What can hang from each mark:
vinu: selav topoz vibo
tetogub: lafog selav vope
vope: tetogub
lafog: tetogub
selav: gosik vinu
topoz: vinu
nanufeg: selav

Every row comes from one small tree of marks. Brackets hold a mark, then the marks that hang from it, in alphabetical order. Every link used is in the known rows. Which tree was each row made from?
Known rows:
(nanufeg selav): [-14 -15  -3  -3   8  -2 -10   5   5   1   0   7  -4   3 -19  -6  -4  -3]
(lafog (tetogub selav)): [ -4  10   2  -1   2 -10 -11   6   3   7  -1   4  -2   7 -15  -2   1 -20]
(vope tetogub): [-11   4   1   4   6 -12  -6   5   6  11   3   1  -8   8 -10  -5  -8 -11]
(selav (vinu topoz)): [ -7 -13  -5  -6  -2  -1 -18  -4   6  -6   1   6  -3  -7  -2   4  -2  -8]
(topoz (vinu (selav gosik))): [  3   0  -5  -7   3  -8 -18  -6   3  -2  12  12  -5  -5   4   6   6  -7]
(vinu selav topoz vibo): [-13 -21 -10   1  -5   0 -14  -8  15  -7  -1  22  -2 -17   7   6 -12   3]
(vope (tetogub lafog selav)): [  0   0  -4   1   9 -12 -14   4   7   0  -6   0 -12  10 -11   1   6 -16]
(tetogub lafog selav): [  7  -5  -7  -5   6  -5 -20   1   5  -9  -8   3 -12   5 -10   2  19 -10]
(selav vinu): [ -4  -7   1  -7   1  -2 -21   1   1  -3   6   5  -3   2  -6   3   1 -10]
(vope (tetogub (selav gosik (vinu vibo)))): [ -6  -8   0  -1  12 -12 -24  -2   5  -4   1   3  -2   6  -9   1   0 -19]
(selav gosik vinu): [ -5 -10   5 -10   5 -10 -25  -4   1 -15   9   9   5  -2  -5  -3   7 -13]
(tetogub lafog (selav gosik (vinu vibo)) vope): [ 11 -21 -10 -11  12  -9 -36  -4   3 -32 -11   8  -7   7  -5   7  32 -21]
(tetogub (selav gosik vinu) vope): [  2 -14  -5 -10  10  -4 -34  -7  -1 -22   2   3  -6   5 -10   1  21 -24]
(vinu selav vibo): [ -9 -12  -3  -1  -1  -1 -19   0   7  -3   5  21  -1  -5   2   4  -8   0]
(selav gosik (vinu topoz)): [ -7 -16   0  -9   3  -9 -21  -9   6 -18   5  10   5 -10  -1  -2   4 -11]
(tetogub lafog selav vope): [  9  -7 -12  -6   7  -5 -22   1   3 -17 -11   2 -18  10 -10   3  28 -17]
(lafog (tetogub vope)): [ -6  11   2  -1   0 -13  -4  10   2   6  -1   6  -5  11 -13  -5   1 -20]
(lafog (tetogub (selav gosik (vinu vibo)) vope)): [ -2  -1   0  -6   6 -13 -22   3   1  -9  -3   7   1   9 -12   2  10 -28]
(topoz (vinu selav)): [  4   2  -7  -5   1  -4 -17  -4   3   4  10  10  -9  -3   3   9   4  -6]
(vope (tetogub lafog (selav gosik (vinu vibo)))): [  1  -9  -3  -2  12 -14 -23   0   6 -11  -6   4  -5   8  -7   4   9 -19]

Which tree is each row?
[ -2 -21 -12  -7   6   0 -31  -8   5 -15  -7   4 -10   1  -6   8  13 -18] | (tetogub (selav (vinu topoz vibo)) vope)
[  2  -5  -3  -3  11 -13 -21   0   4 -11  -4   2  -6   8  -9   3  10 -20] | (vope (tetogub lafog (selav gosik vinu)))
[  0 -10  -8  -1   9 -10 -19   0   9  -6 -10   2  -9   6  -6   8   5 -16] | (vope (tetogub lafog (selav (vinu topoz vibo))))
[ -3   8  -1  -2   3 -10 -13   6   2   2  -3   3  -7  11 -15  -2   7 -25] | (lafog (tetogub selav vope))
[ -9 -23  -1  -8   5 -11 -24  -9   9 -17   1  15   8 -10   2   1   2  -7] | (selav gosik (vinu topoz vibo))
[-12 -25  -4  -7   9   0 -20   4   4  -6  -2  10   1   2 -15   2  -4  -5] | (nanufeg (selav (vinu vibo)))
[ -5  -3  -2   0   9  -7 -21   0   4   2   1  -1  -8   8 -11   3  -1 -19] | (vope (tetogub (selav vinu)))
[ 10 -20 -13 -11   9  -7 -30  -8   4 -34 -11   5 -10   2  -5   6  32 -22] | (tetogub lafog (selav gosik (vinu topoz)) vope)
[  1  -8  -6  -2  10 -13 -19  -2   7 -12  -6   2  -6   4  -7   4   9 -19] | (vope (tetogub lafog (selav gosik (vinu topoz))))
[  9 -10  -9  -7  11 -10 -25  -2   3 -25  -8   5 -12   8  -9  -2  32 -18] | (tetogub lafog (selav gosik) vope)
[-13 -23  -7  -1  -1  -6 -16 -11  15 -15   1  25   4 -19   8   2  -8   2] | (vinu (selav gosik) topoz vibo)
[  0  -1  -2   0  11 -15 -15   1   7  -6  -4   2  -8   8 -10  -2   9 -17] | (vope (tetogub lafog (selav gosik)))
[-13 -27  -5  -8   9  -4 -18  -3   6 -16   0  10   4  -6 -13  -3   0  -8] | (nanufeg (selav gosik (vinu topoz)))
[ -2   1  -4  -4   2  -8 -17   2   2  -4  -6   4  -5   7 -12   4   7 -27] | (lafog (tetogub (selav (vinu topoz)) vope))
[ -9 -20  -5  -6   0  -3 -21  -4   9  -6  -3  11   0  -7   1   7  -4  -4] | (selav (vinu topoz vibo))
[-11 -23  -1  -9  11  -5 -20   0   2 -14   3  10   4   0 -16  -4   2 -10] | (nanufeg (selav gosik vinu))
[ 10 -12  -5 -11   9  -8 -31  -3   2 -25  -5   6  -3   2  -7   5  25 -17] | (tetogub lafog (selav gosik vinu))
[ -2   6   2  -4   2  -8 -17   5   1   3  -1   4   0   7 -14   3   2 -23] | (lafog (tetogub (selav vinu)))
[ 13 -16 -10 -12  10  -8 -33  -4   0 -32  -8   4 -10   8  -8   6  34 -23] | (tetogub lafog (selav gosik vinu) vope)
